What can hang from each mark
q_32: q_11
q_11: q_32 q_308 q_514 q_700
q_308: q_514 q_700
q_700: q_11 q_32 q_514 q_790
q_733: q_11 q_790
q_514: q_308 q_700
q_790: q_308 q_700 q_733

Each row was made from one small tree. The marks that hang from a mark follow it in brackets, in the order of their numbers. Every link used is in the known rows. Write each row's tree.
Known rows
q_308{q_700}: [ 0.07  0.27 -0.39  0.23  0.31 -0.38  0.07  0.07  0.13  0.15 -0.11  0.10
 -0.31  0.11 -0.28 -0.01 -0.49 -0.09 -0.46 -0.24  0.11 -0.28 -0.19]
q_514{q_308{q_700{q_11{q_32} q_790{q_733}}}}: [-0.01  0.35 -0.35  0.54  0.47  0.09 -0.09 -0.09 -0.29  0.04 -0.26  0.02
 -0.34  0.34  0.18 -0.18 -0.22  0.31  0.24 -0.32 -0.21 -0.15 -0.54]
q_514{q_700{q_32}}: [ 0.01  0.33 -0.07  0.09  0.41 -0.27 -0.05  0.03 -0.01  0.12  0.02  0.13
 -0.27  0.11 -0.19 -0.13 -0.28 -0.12 -0.07 -0.37 -0.04 -0.22 -0.24]
q_514{q_700{q_11 q_32 q_790{q_308 q_733}}}: [-0.14  0.22 -0.31  0.30  0.44  0.03 -0.04 -0.13 -0.33 -0.16 -0.04  0.24
 -0.12  0.11 -0.07 -0.14 -0.25  0.46  0.34 -0.26 -0.38 -0.11 -0.44]
q_308{q_514 q_700{q_32{q_11} q_790}}: [ 0.08  0.06 -0.57 -0.09  0.41  0.02  0.11 -0.35  0.04 -0.02  0.14  0.33
 -0.51  0.26 -0.21  0.08 -0.27  0.06 -0.19 -0.41  0.09 -0.15 -0.26]
q_790{q_733}: [ 0.03  0.41 -0.24  0.42  0.28 -0.28  0.09  0.18  0.01  0.08 -0.10  0.14
 -0.03 -0.03 -0.30 -0.09 -0.56  0.01 -0.04 -0.15 -0.04 -0.17 -0.32]
q_790{q_308{q_514} q_700{q_11 q_32} q_733}: [-0.12  0.00 -0.45  0.48  0.36 -0.03  0.03  0.08 -0.31 -0.09 -0.07  0.34
 -0.34  0.02 -0.53  0.15 -0.47  0.59  0.19 -0.08  0.00 -0.10 -0.22]
q_790{q_700{q_514{q_308}} q_733}: [-0.10  0.33 -0.01  0.49  0.32 -0.39 -0.12  0.36 -0.01  0.11 -0.17  0.09
 -0.32  0.11 -0.27 -0.02 -0.34  0.51  0.17  0.02  0.09 -0.13 -0.26]
q_308{q_700{q_790}}: [ 0.03  0.32 -0.39  0.16  0.37 -0.21  0.14 -0.10  0.00  0.06 -0.14  0.07
 -0.29  0.21 -0.12 -0.03 -0.38 -0.04 -0.37 -0.28 -0.02 -0.20 -0.33]
q_308{q_514{q_700{q_32{q_11} q_790}}}: [ 0.05  0.16 -0.33 -0.15  0.46 -0.02  0.00 -0.28 -0.06  0.10  0.20  0.28
 -0.33  0.18 -0.10  0.00 -0.11  0.05  0.05 -0.40  0.04 -0.23 -0.22]
q_32{q_11}: [ 0.00  0.32 -0.19 -0.01  0.33 -0.36  0.12  0.14  0.23  0.16  0.04  0.17
 -0.03  0.04 -0.39  0.05 -0.50 -0.09 -0.20 -0.29  0.15 -0.20 -0.21]
q_308{q_514 q_700{q_11 q_790}}: [ 0.14  0.18 -0.64  0.17  0.46 -0.03  0.10 -0.26 -0.18  0.06 -0.09  0.09
 -0.42  0.28 -0.11  0.00 -0.23  0.09 -0.25 -0.29 -0.05 -0.28 -0.26]
q_11{q_32 q_308{q_700{q_790}} q_514}: [-0.14  0.10 -0.35  0.37  0.38  0.26  0.05  0.39  0.02  0.23 -0.16  0.02
 -0.42  0.29 -0.06 -0.23 -0.61  0.18 -0.25 -0.07  0.19 -0.20 -0.42]
q_733{q_11{q_700}}: [-0.14  0.25 -0.06  0.07  0.37 -0.39  0.10  0.48  0.14  0.31 -0.15 -0.04
 -0.22  0.03 -0.45  0.11 -0.58  0.03 -0.56 -0.34  0.24 -0.15 -0.17]
q_308{q_514}: [ 0.12  0.23 -0.38  0.25  0.38 -0.28  0.09  0.12  0.01  0.27 -0.04  0.11
 -0.26  0.06 -0.34  0.01 -0.41 -0.09 -0.29 -0.25  0.14 -0.30 -0.15]
q_733{q_11{q_32 q_308} q_790{q_700}}: [-0.28  0.15  0.19  0.20  0.39 -0.44  0.03  0.58 -0.06  0.46 -0.45 -0.15
 -0.39  0.07 -0.63  0.07 -0.70  0.25 -0.63 -0.34  0.54 -0.12 -0.09]
q_11{q_32}: [-0.02  0.39 -0.10  0.34  0.40 -0.19  0.08  0.22 -0.01  0.22 -0.18  0.02
 -0.21  0.16 -0.19 -0.17 -0.52 -0.16 -0.24 -0.32  0.07 -0.20 -0.32]
q_733{q_11{q_32}}: [-0.07  0.40 -0.03  0.16  0.41 -0.35  0.11  0.29  0.05  0.28 -0.25 -0.01
 -0.26  0.14 -0.25 -0.05 -0.52 -0.17 -0.52 -0.45  0.23 -0.18 -0.21]
q_308{q_514 q_700{q_32 q_790}}: [ 0.10  0.14 -0.53  0.13  0.42  0.02  0.10 -0.29 -0.11 -0.01  0.00  0.20
 -0.58  0.29 -0.15 -0.01 -0.24  0.01 -0.26 -0.39 -0.02 -0.15 -0.30]
q_700{q_32 q_790}: [-0.02  0.39 -0.09  0.06  0.45 -0.06  0.16 -0.06 -0.07 -0.05 -0.05  0.10
 -0.17  0.27 -0.18 -0.08 -0.30 -0.09 -0.06 -0.44 -0.19  0.01 -0.46]
q_790{q_308 q_700{q_32}}: [-0.23  0.11 -0.11  0.26  0.35 -0.29  0.10  0.26 -0.03  0.02 -0.12  0.24
 -0.25  0.04 -0.58  0.17 -0.54  0.33 -0.15 -0.19  0.12 -0.06 -0.19]
q_790{q_308 q_700{q_514}}: [-0.22  0.13 -0.12  0.32  0.32 -0.45  0.07  0.41  0.09  0.07 -0.17  0.17
 -0.32  0.03 -0.51  0.06 -0.53  0.51 -0.30  0.03  0.18 -0.18 -0.11]
q_790{q_700{q_514}}: [-0.10  0.31 -0.02  0.21  0.33 -0.40  0.07  0.30  0.08  0.06 -0.14  0.07
 -0.35  0.13 -0.41 -0.02 -0.46  0.21 -0.30 -0.02  0.18 -0.17 -0.16]
q_514{q_308{q_700{q_11 q_32 q_790{q_733}}}}: [ 0.02  0.31 -0.33  0.32  0.47  0.03 -0.08 -0.20 -0.24 -0.14 -0.10  0.12
 -0.33  0.34  0.04 -0.08 -0.12  0.32  0.33 -0.41 -0.33  0.00 -0.56]
q_32{q_11{q_308{q_700{q_790}} q_514}}: [-0.11  0.03 -0.43  0.01  0.33  0.08  0.08  0.32  0.27  0.16  0.05  0.17
 -0.23  0.18 -0.25 -0.03 -0.61  0.26 -0.23 -0.05  0.28 -0.20 -0.29]
q_32{q_11{q_514{q_308} q_700{q_790}}}: [-0.18  0.13 -0.13 -0.03  0.45  0.06 -0.04  0.52  0.28  0.32  0.13  0.06
 -0.09  0.18 -0.26  0.14 -0.37  0.34  0.10 -0.14  0.17 -0.09 -0.42]

Write each row's tree
[ 0.02 -0.15 -0.54  0.19  0.35 -0.35  0.00  0.01  0.06  0.21 -0.02  0.25
 -0.61  0.05 -0.63  0.18 -0.46  0.31 -0.57 -0.38  0.23 -0.20 -0.09]
q_733{q_790{q_308{q_514 q_700{q_32}}}}
[ 0.01  0.15 -0.27  0.17  0.39 -0.10 -0.11  0.32  0.26  0.17  0.07  0.16
 -0.44  0.25 -0.23  0.06 -0.32  0.12 -0.11 -0.27  0.14 -0.12 -0.33]
q_11{q_514{q_308{q_700{q_32}}}}
[-0.07  0.08 -0.51  0.54  0.21 -0.34  0.01  0.19  0.13 -0.04 -0.09  0.29
 -0.41  0.01 -0.28 -0.11 -0.59  0.52 -0.29  0.03  0.02 -0.25 -0.20]
q_790{q_308{q_700{q_514}} q_733}
[-0.13  0.23 -0.26  0.36  0.27 -0.48  0.10  0.35  0.08  0.15 -0.18  0.22
 -0.05 -0.13 -0.46  0.10 -0.63  0.30 -0.33 -0.23  0.13 -0.18 -0.14]
q_790{q_308 q_733{q_11}}
[-0.04  0.42 -0.13  0.20  0.55  0.03 -0.02 -0.09 -0.31  0.13 -0.17 -0.05
 -0.21  0.29  0.13 -0.27 -0.19  0.00  0.05 -0.34 -0.19 -0.27 -0.41]
q_514{q_700{q_11{q_32} q_790}}
[-0.10  0.30 -0.14  0.21  0.51 -0.01  0.10  0.20 -0.22  0.10 -0.22 -0.11
 -0.05  0.25 -0.14 -0.19 -0.38  0.18  0.02 -0.29 -0.16 -0.14 -0.43]
q_700{q_11{q_308} q_790}
[-0.01  0.25 -0.14  0.04  0.37 -0.07 -0.05  0.28  0.15  0.14  0.15  0.19
 -0.26  0.11 -0.25 -0.08 -0.37 -0.06 -0.08 -0.17  0.08 -0.21 -0.27]
q_11{q_514{q_700{q_32}}}
[-0.13  0.16 -0.03  0.13  0.39 -0.11  0.02  0.36  0.12  0.02  0.04  0.07
 -0.46  0.23 -0.32 -0.15 -0.46  0.20 -0.21 -0.24 -0.03 -0.02 -0.36]
q_11{q_700{q_32 q_514}}
[-0.11  0.07 -0.35  0.44  0.33  0.09 -0.01  0.57  0.14  0.31 -0.14  0.04
 -0.45  0.19 -0.21 -0.21 -0.72  0.14 -0.36 -0.05  0.33 -0.28 -0.28]
q_11{q_32 q_308{q_700} q_514}
[-0.13 -0.04 -0.33  0.31  0.37 -0.21  0.07  0.19 -0.10  0.11 -0.07  0.29
 -0.43  0.04 -0.59  0.23 -0.46  0.38 -0.16 -0.17  0.22 -0.15 -0.10]
q_790{q_308{q_514} q_700{q_32}}
[-0.07  0.25 -0.14  0.23  0.45 -0.22 -0.11  0.30 -0.16  0.28 -0.15 -0.07
 -0.13  0.09 -0.14 -0.23 -0.36  0.16  0.01 -0.22 -0.01 -0.36 -0.21]
q_514{q_700{q_11{q_308}}}
[ 0.14  0.08 -0.54  0.20  0.36 -0.15  0.04 -0.11  0.00  0.09  0.03  0.23
 -0.61  0.19 -0.29  0.02 -0.36 -0.04 -0.36 -0.35  0.12 -0.23 -0.17]
q_308{q_514 q_700{q_32}}
[-0.11  0.28 -0.37  0.42  0.39 -0.06  0.13  0.06 -0.21 -0.10 -0.15  0.17
  0.06  0.06 -0.21 -0.06 -0.43  0.43  0.16 -0.17 -0.30 -0.12 -0.45]
q_700{q_11 q_790{q_308 q_733}}
[ 0.03  0.10 -0.35  0.32  0.47 -0.07  0.01  0.28 -0.17  0.29 -0.13 -0.01
 -0.25  0.14 -0.29 -0.12 -0.43  0.18 -0.09 -0.24  0.09 -0.30 -0.19]
q_700{q_11{q_308{q_514}}}
[ 0.00  0.32 -0.05  0.06  0.47 -0.13  0.04  0.09  0.00 -0.14  0.01  0.09
 -0.35  0.33 -0.22 -0.20 -0.27  0.10 -0.07 -0.36 -0.21 -0.05 -0.38]
q_700{q_11 q_32 q_514}
[-0.08  0.01 -0.32  0.21  0.29 -0.59  0.01  0.25  0.25  0.18 -0.12  0.13
 -0.49  0.07 -0.55  0.02 -0.52  0.43 -0.71 -0.17  0.20 -0.24 -0.09]
q_733{q_790{q_308{q_700{q_514}}}}
[-0.13 -0.01 -0.43  0.51  0.28 -0.13  0.05  0.16 -0.19  0.00 -0.06  0.39
 -0.37 -0.07 -0.56  0.17 -0.55  0.54  0.07 -0.04  0.13 -0.11 -0.17]
q_790{q_308{q_514} q_700{q_32} q_733}
[-0.01  0.34 -0.27  0.26  0.37 -0.34 -0.04  0.02 -0.02  0.15 -0.24  0.08
 -0.31  0.16 -0.06  0.06 -0.26  0.25 -0.19 -0.38  0.05 -0.13 -0.30]
q_514{q_308{q_700{q_790{q_733{q_11}}}}}
[-0.12  0.27 -0.33  0.43  0.34 -0.20  0.00  0.04 -0.18  0.08 -0.10  0.22
 -0.03 -0.05 -0.10 -0.11 -0.38  0.40  0.10 -0.06 -0.15 -0.27 -0.30]
q_514{q_700{q_790{q_308 q_733}}}
[-0.03  0.40 -0.06  0.29  0.46 -0.09 -0.18 -0.08 -0.23  0.08 -0.03  0.13
 -0.21  0.19  0.11 -0.15 -0.03  0.25  0.47 -0.36 -0.25 -0.10 -0.47]
q_514{q_308 q_700{q_32 q_790{q_733}}}
[-0.31  0.08 -0.14  0.39  0.44  0.05  0.05  0.42 -0.07  0.12 -0.17  0.03
 -0.41  0.26 -0.13 -0.20 -0.52  0.54 -0.21 -0.12 -0.04 -0.11 -0.41]
q_11{q_32 q_700{q_514 q_790{q_308}}}
[-0.06  0.40 -0.09  0.21  0.53  0.06  0.09  0.02 -0.16 -0.05 -0.18 -0.05
 -0.33  0.42  0.07 -0.32 -0.26  0.14 -0.07 -0.30 -0.22 -0.11 -0.50]
q_700{q_11{q_32} q_514 q_790}
[-0.03  0.10 -0.47  0.29  0.43 -0.14  0.14  0.06 -0.09  0.19 -0.08  0.18
 -0.20  0.08 -0.29  0.06 -0.35  0.26 -0.22 -0.24  0.02 -0.25 -0.22]
q_700{q_790{q_308{q_514}}}
[ 0.04  0.34 -0.47  0.38  0.28 -0.14  0.11 -0.13 -0.08 -0.05 -0.13  0.17
 -0.23  0.12 -0.10 -0.10 -0.47  0.11 -0.13 -0.15 -0.10 -0.16 -0.39]
q_308{q_700{q_790{q_733}}}
[-0.04  0.06 -0.35  0.05  0.44 -0.06 -0.06  0.05 -0.11  0.34  0.04  0.12
 -0.24  0.09 -0.10 -0.10 -0.28  0.25  0.01 -0.21  0.20 -0.38 -0.13]
q_32{q_11{q_308{q_514{q_700{q_790}}}}}
[-0.25  0.19  0.01  0.37  0.27 -0.39  0.01  0.57 -0.02  0.12 -0.30  0.06
 -0.36  0.03 -0.44 -0.07 -0.65  0.55 -0.27  0.02  0.31 -0.11 -0.12]
q_790{q_700{q_514} q_733{q_11{q_308}}}
